Each row was made from one small tree. Brackets hold a mark, then the marks that hang from it, in the order of their numbers. Every link used is in the known rows. Write each row's tree.
Known rows
[J962 J929]: [ 23.7  13.2  15.6  -2.5  -1.0   5.7   4.0  22.7  -6.5  24.7  24.5   9.2
  31.6  -1.8   0.0   0.5  16.3  -8.9 -13.3   4.1  13.2 -50.1]
[J810 [J648 J173 [J929 J962]]]: [-19.5  11.1  11.1  -5.5   5.3   7.8  -9.0  -3.6  12.4   5.3  63.1 -17.7
 -18.0 -14.2  32.5 -31.3  -7.0  27.8 -31.8  -4.4   3.2 -16.6]
[J434 J773]: [ 37.8  26.1  39.0  -2.5  -2.6  -7.1 -16.2   5.1  -3.4  10.4   5.3   3.7
  12.7  27.6   4.7  -0.3   9.6 -16.2   2.9   8.1  16.2  -9.4]
[J810 [J648 J173 [J929 [J434 J598]]]]: [ 28.5 -31.2 -10.3  -5.0  29.5 -22.0  13.6  -5.5  12.5   2.4  20.9 -15.1
  -9.6 -42.7   5.4   5.7  -9.2  35.1  -5.3   0.6  -9.2  30.1]
[J810 [J648 [J929 [J434 J773]]]]: [ 22.2  14.3  37.0  -2.2   5.9   5.5 -24.2  -6.0  12.6  -1.7  -1.8 -12.5
 -16.9 -34.0  17.5   6.3  -2.3  26.9   3.1   6.2   1.5  20.7]
[J434 J598]: [ 43.9  15.2 -14.0  -2.1  19.9  -9.3  24.9  12.6  -1.8  23.5 -13.3   3.5
  29.3  22.8  -1.0   6.8  11.8 -19.0  -5.5   5.5   3.5   1.5]
[J773 [J434 J598] [J962 J172 J929]]: [-21.5 -14.7 -31.3   7.6  -6.6 -10.4  17.8 -36.0  -6.4   3.0 -36.3  10.5
   2.8  20.3 -24.3  11.2  -1.1 -15.1  10.7   4.8 -10.1 -20.1]
[J773 [J962 J172]]: [-27.2  16.7 -12.1  -0.2  -7.9   6.2  52.6 -13.5   2.0   5.8  10.5   4.3
  11.8  36.0 -14.0 -21.5  -3.6 -12.5  -8.5  -0.1  16.0 -38.9]
[J172 [J962 J773 [J929 [J434 J598]]]]: [  2.8 -28.0 -12.0   1.7  -9.1  -5.9  -1.2  25.7 -11.2 -24.6 -24.3  11.6
  21.9 -37.4 -19.4  16.9   4.9  36.1   3.3   6.0 -12.1  20.9]
[J810 [J648 J173 [J929 J434 J962]]]: [-26.1  -0.7  12.5  -6.4   9.2  11.6  -3.8 -10.1   9.4   5.7  44.4 -23.1
 -38.4 -42.7  26.0 -19.4  -5.7  30.1 -12.0  -8.8  -2.8  16.9]
[J648 J173 J810]: [ 24.8  -8.8   3.1  -1.8  16.3  -9.1  12.1  15.5  12.4  15.3  82.8   7.9
   9.2  19.1  -2.7 -14.3  -0.4   8.9  -9.6  -4.7  17.7 -37.9]
[J434 J598 [J773 [J962 J172 J929]]]: [-12.6   0.2   3.2   7.5 -18.5 -14.5   3.9 -12.6  -9.3  -8.4 -44.2   9.5
  -3.0  13.1 -22.2   8.4   1.3  -1.3   8.7   5.1 -11.1 -41.0]
[J929 [J434 J598 J773] J962]: [  9.7  23.0  17.0   1.2   3.3   2.7 -18.3   4.6  -6.7  14.3 -60.0  -5.2
 -38.1  -2.4   4.9  16.5  11.0 -15.9  21.8   0.9 -16.6  56.2]
[J929 J962]: [ -8.4  39.8   8.0  -4.5  -0.3  18.3   9.4  14.5  -3.3  28.6  13.2  -5.0
   0.6  25.2  15.7 -19.3  12.6 -19.3 -12.8  -2.5  10.3  -7.6]
[J929 J434]: [ 21.8  10.1   9.0  -3.9  11.1   6.0  25.4   8.9  -3.1  28.0   7.0  -1.5
  10.8  -6.7  -4.1   2.1  11.5 -15.0   6.6   1.5  12.1  16.1]
[J434 J598 [J773 [J962 J929]]]: [  6.1  24.8  12.1   6.9 -17.5 -21.1 -11.7  -5.2 -10.8   5.6 -39.8  11.1
  -5.3   3.6 -16.5  15.8  13.1  10.8  11.9  11.3 -13.6 -14.3]
[J962 J172 [J773 [J434 J598]]]: [ 27.1 -39.9 -20.7   5.0  11.0 -10.3   0.2 -13.5   2.3 -25.8 -23.3   3.6
  28.9  30.2  -8.0  15.6 -14.2 -42.6  11.7  -0.3   1.6  25.2]
[J810 [J648 J173 [J929 J434]]]: [ 13.6 -18.9  11.4  -7.4  16.7 -10.3  11.5  -4.2  13.1   2.8  57.9 -16.6
  -8.6 -45.4   8.4 -10.6  -9.0  38.3 -12.5   0.1   3.2   6.6]
[J648 J810 J929]: [ 24.6  31.1 -18.3  -0.1  17.3  10.3   1.1  15.5  17.8  16.8  45.3   2.3
  10.7  12.4  24.3  -7.1   2.4   7.9 -11.5  -1.6  17.3 -39.1]
[J929 [J434 J598] [J962 J172 J773]]: [-19.6 -20.6 -16.2  -1.0  -1.4  18.5  12.9   8.9  -3.2 -28.3 -40.0 -10.0
  -8.1  -1.4   0.2   6.3  -8.7 -29.5   6.5 -11.1 -11.3  39.5]
[J434 J598 [J773 [J962 J172]]]: [ -6.8   9.8  -4.4   5.5  -7.1 -14.8  23.0 -21.7  -1.4 -10.3 -45.4   3.8
  -4.6  40.2 -17.8   1.3  -7.1 -16.9  14.7   6.3  -4.8 -10.1]
[J962 J172 [J773 [J434 J598]] J929]: [ 17.5 -51.5 -13.2   3.8  -4.4  -5.5 -23.2  -5.3  -3.3 -28.2 -22.7  10.4
  29.5   5.5 -12.5  23.4  -9.5 -34.5   9.7  -0.4  -7.9  -5.0]
[J929 [J434 J773]]: [ 27.8  13.7  40.0  -2.0   0.2  -7.1 -11.4   2.9  -4.2  15.0 -15.4   2.2
  -7.1  -1.4  -4.5  10.3   9.8 -11.6  15.4   3.6   9.7  22.1]
[J810 [J648 J173 J929]]: [ 17.3 -10.7  11.6  -5.9  16.5 -12.4  -1.0   1.4  18.7   0.0  74.5 -13.7
  12.1 -17.0  17.7 -19.9  -9.5  27.9 -26.8  -0.6  12.3 -25.3]
[J172 J962]: [ -4.5  21.9  -4.4  -3.2  -1.1  -2.9  21.3   9.5   0.4  14.6  22.6   9.8
  32.5  29.7  -1.9 -22.7   6.2  22.4 -13.7   9.7  20.1 -20.5]

Write each row's tree
[ -9.8  -4.5   4.4   0.6   4.2   9.2  -7.6  -8.7  -7.9  -4.6 -64.3  -8.4
 -33.0  11.1  -0.4   7.6  -1.9 -26.3  19.4  -1.9 -13.9  30.3] -> [J929 [J434 J598 J773] [J962 J172]]
[ 10.2 -49.8  -7.2   0.0  -1.2   0.2   6.5  16.5  -7.5 -28.1 -31.1   6.4
  21.5 -31.2 -18.7  24.2  -6.3 -14.3  11.9  -3.8 -12.5  -2.4] -> [J962 J172 J773 [J929 [J434 J598]]]
[  8.1 -23.3 -18.8   5.3  -9.0 -17.8 -32.9   0.7  -3.9 -23.6 -17.5  18.2
  31.7  -0.5 -11.9  15.6   0.2  10.7   0.9   9.9 -10.2  18.8] -> [J172 [J962 [J773 [J434 J598]] J929]]
[ 36.9 -22.9  -6.8   3.2  -0.5 -16.8 -30.7   4.8  -4.7 -10.1 -16.7  10.4
  29.6  -6.7  -6.0  29.6   3.0 -24.9   8.6   2.6  -9.0  24.4] -> [J962 [J773 [J434 J598]] J929]
[-13.0  48.6 -19.3  -0.3   6.8  32.3 -14.9  11.9  13.2  16.1  29.5  -7.5
 -17.3  15.3  35.3 -19.7   3.8   8.9 -16.2  -6.0   8.2 -26.4] -> [J648 J810 [J929 J962]]
[-22.5   1.1 -12.2  -1.1  14.5  12.9 -14.8   4.7  11.4  12.4  53.2 -10.2
 -47.9 -21.4  19.5 -14.5  -4.9  19.2 -10.2 -15.7  -1.3  -1.1] -> [J648 J173 J810 [J929 J434 J962]]
[-28.2   0.6   6.2  -1.1 -15.1  23.9   1.9  15.2  -2.3 -25.2   9.9  -5.7
  11.1  24.2  11.9 -17.3 -11.2 -38.1 -14.2 -13.5  10.2 -13.6] -> [J929 [J962 J172 J773]]
[-19.1  11.4 -13.0  -2.5  10.9   9.0 -18.9   8.7  15.7  12.1  71.3 -10.2
 -28.3   4.4  25.3 -25.8  -5.3  10.0 -17.5 -12.5   6.8 -34.5] -> [J648 J173 J810 [J929 J962]]
[-16.9  46.7   5.1  -5.2   2.9  27.5  -1.9   1.4  11.3   9.4  25.4 -18.5
 -10.2  -7.1  38.8 -24.0   0.0  15.4 -27.8  -0.8   6.5  -8.3] -> [J810 [J648 [J929 J962]]]
[-19.0  -6.0 -23.8  -1.8   9.5  17.7  31.3  -3.0  -6.3   6.8 -45.5  -8.0
 -18.0  11.3  -0.4  -0.8  -0.1 -29.3   4.0  -5.8 -11.3  21.3] -> [J929 [J434 J598] [J962 J172]]
[-29.6  -6.6   9.0  -1.3 -11.1  32.3  10.4  10.8  -3.5 -23.1  -4.6  -7.2
  -8.9  -1.9   2.8  -5.7  -9.5 -31.2  -2.4 -12.8   2.7  19.2] -> [J929 J434 [J962 J172 J773]]
[-24.4 -15.4 -27.2   3.2  -7.9  -1.6  44.0 -11.2 -12.2   9.0 -39.2   7.5
  -6.3 -18.5 -29.9  13.6   2.2   2.4   9.2   2.2 -14.8 -13.8] -> [J773 [J962 J172 [J929 [J434 J598]]]]
[-18.8  -4.2  18.4  -3.7  -5.3   6.4 -24.5  13.0  14.4 -31.2  65.8 -19.7
 -10.3 -28.0  30.8 -24.8 -16.6  20.7 -34.0  -9.7   0.4   4.4] -> [J810 [J648 J173 [J929 [J962 J773]]]]
[-13.3  15.4  18.1  -1.7  -7.8  24.7  -2.5  18.2  -4.9  -1.6   2.0  -7.1
 -11.4 -14.0   6.9   1.9   2.1 -15.2  -3.7  -9.7   2.8  44.9] -> [J929 J434 [J962 J773]]
[-19.9  22.3  20.1   3.2 -17.0  -2.7  16.5 -19.3   0.6  -3.8 -12.1   4.2
  -4.0  39.1 -15.0 -12.9  -2.3 -15.0   4.9   2.2  12.0 -31.0] -> [J434 [J773 [J962 J172]]]
[ -2.0  -3.8  -0.3   0.9  -8.3  -6.5 -16.1  -5.1   2.6 -17.3  16.7  13.7
  30.7  27.5  -3.6  -4.2  -3.8   7.9  -4.3   4.9  12.7  29.7] -> [J172 [J962 [J773 J434]]]
[-12.1  -2.9  11.6  -1.2 -23.3   2.0  -9.9  28.2  -4.8 -22.7  30.8  18.2
  43.8  -7.5  -5.0  -9.0   5.0  24.7 -20.3   5.4   8.2 -36.7] -> [J172 [J962 J773 J929]]
[-20.9  34.8   6.8  -4.7   3.4  32.6   3.0  -0.6   8.7  12.2   7.0 -23.7
 -28.1 -33.6  32.1 -11.6  -0.4  19.0 -15.5  -4.2  -2.8  22.4] -> [J810 [J648 [J929 J434 J962]]]
[-14.7  -2.9 -40.9   6.5   2.4 -11.8  40.5 -39.9   1.6   7.4 -37.3   5.6
   1.7  42.9 -21.1   2.9  -6.5 -29.2  11.8   1.8  -3.6  13.7] -> [J773 [J434 J598] [J962 J172]]
[ 18.2  34.5   3.0   6.1  -4.1 -21.9   8.5 -11.9  -1.4   9.8 -41.5   5.5
  -7.6  26.2 -12.9   8.4   8.2   2.1  16.2   8.4  -4.8  13.5] -> [J434 J598 [J773 J962]]
[-29.5 -10.6   4.1   1.3 -11.4  24.1 -16.6 -14.2   0.7 -21.2   1.9  -3.4
  -1.6  31.2  12.5  -7.6 -11.9 -47.3  -1.1 -11.1   7.0  17.0] -> [J929 [J962 J172 [J773 J434]]]
[  6.8  -3.3   8.6   1.5  -8.6 -19.2 -23.2   5.6 -10.1  -2.8 -47.1  14.5
   0.1 -21.4 -18.2  18.3  10.8  34.5  23.0  14.5 -17.2  12.8] -> [J172 [J962 [J929 [J434 J598 J773]]]]
[ 19.2 -18.1  -9.5  -2.6  20.5  -4.9  -2.6   9.5  14.4  12.1  66.4  -5.8
 -18.6 -25.3   5.5  -3.8  -6.4  21.8  -4.2  -7.8   8.9 -11.0] -> [J648 J173 J810 [J929 J434]]
[  5.6 -24.1  39.1  -1.1  -7.9   4.2 -17.0  -4.3  -8.3  -6.4 -18.4   5.3
   0.0 -18.6 -14.1  13.4   4.1  -8.4  14.4   2.2   0.9 -35.6] -> [J962 J172 [J929 [J434 J773]]]
[ 28.8 -27.8 -35.8  -0.8  32.0 -15.5   3.5   4.6  13.4  10.9  29.4  -6.6
 -16.1 -26.1   1.2   9.9  -8.0  25.1   9.7  -6.8  -5.5   9.0] -> [J648 J173 J810 [J929 [J434 J598]]]
[ 36.9  -5.4  23.0   2.7   3.0 -16.3 -23.9   8.3 -11.6  14.2 -48.1   4.3
  -5.6 -28.6 -11.0  33.4  15.4   2.5  22.1   8.8 -16.3  12.9] -> [J962 [J929 [J434 J598 J773]]]
[-49.3 -30.1  -6.2  -7.1   7.7  11.0   2.7  -7.0   1.6   0.7  27.6 -20.5
 -30.1 -15.2  11.6 -21.0 -13.9  -4.0 -14.9 -16.4   2.9 -14.7] -> [J648 J173 [J929 J434 [J962 J172]]]
[-12.4 -19.7 -19.0   4.4  -1.5   7.7 -12.4 -17.1  -0.7 -22.3 -35.1  -2.9
  -1.9  31.4   5.9   5.2 -13.4 -50.4  12.0  -9.6  -7.9  38.9] -> [J929 [J962 J172 [J773 [J434 J598]]]]
[  2.5  10.1 -25.0   6.9  -2.8 -18.4   7.9 -25.7  -7.8  21.9 -27.6  10.4
   0.8   7.5 -16.7  17.7  13.9  -1.0   9.9   8.0 -11.0   7.1] -> [J773 [J434 J598] [J962 J929]]
[ 10.8 -12.2 -26.5   4.7   1.6 -17.2 -10.2  -4.5   1.7 -21.8 -16.6  11.5
  29.6  25.2  -8.0   7.9  -6.9   2.6   7.2   8.8  -2.2  50.5] -> [J172 [J962 [J773 [J434 J598]]]]
[ -1.5  -7.1 -22.5  -2.5   1.6  -7.7  16.1  18.1 -10.5  10.4 -27.7  13.1
  17.5 -23.2 -15.7  11.1  13.1  41.5   0.8  10.8 -11.3   4.4] -> [J172 [J962 [J929 [J434 J598]]]]
[ -7.5   1.8  31.4  -2.3 -18.3  -4.4 -27.4   6.3  -9.0   1.1 -13.8  12.3
  -0.6 -22.3 -11.5   5.3  12.5  47.6  11.1  11.2   0.7 -10.7] -> [J172 [J962 [J929 [J434 J773]]]]
[-28.3   9.3  25.7   3.6 -27.9  -3.2  -3.6 -12.0  -9.8  -7.7 -10.2   8.2
  -0.6  11.5 -20.3  -5.0   3.2   4.5   0.9   4.6   3.5 -61.8] -> [J434 [J773 [J962 J172 J929]]]
[-14.5  20.5   2.0   3.7 -19.1  -5.9  -0.9 -23.0  -4.5  25.8   5.1  13.7
   1.5   8.4 -12.9   4.2  14.3  -0.1   3.6   3.6   2.5 -11.6] -> [J773 J434 [J962 J929]]
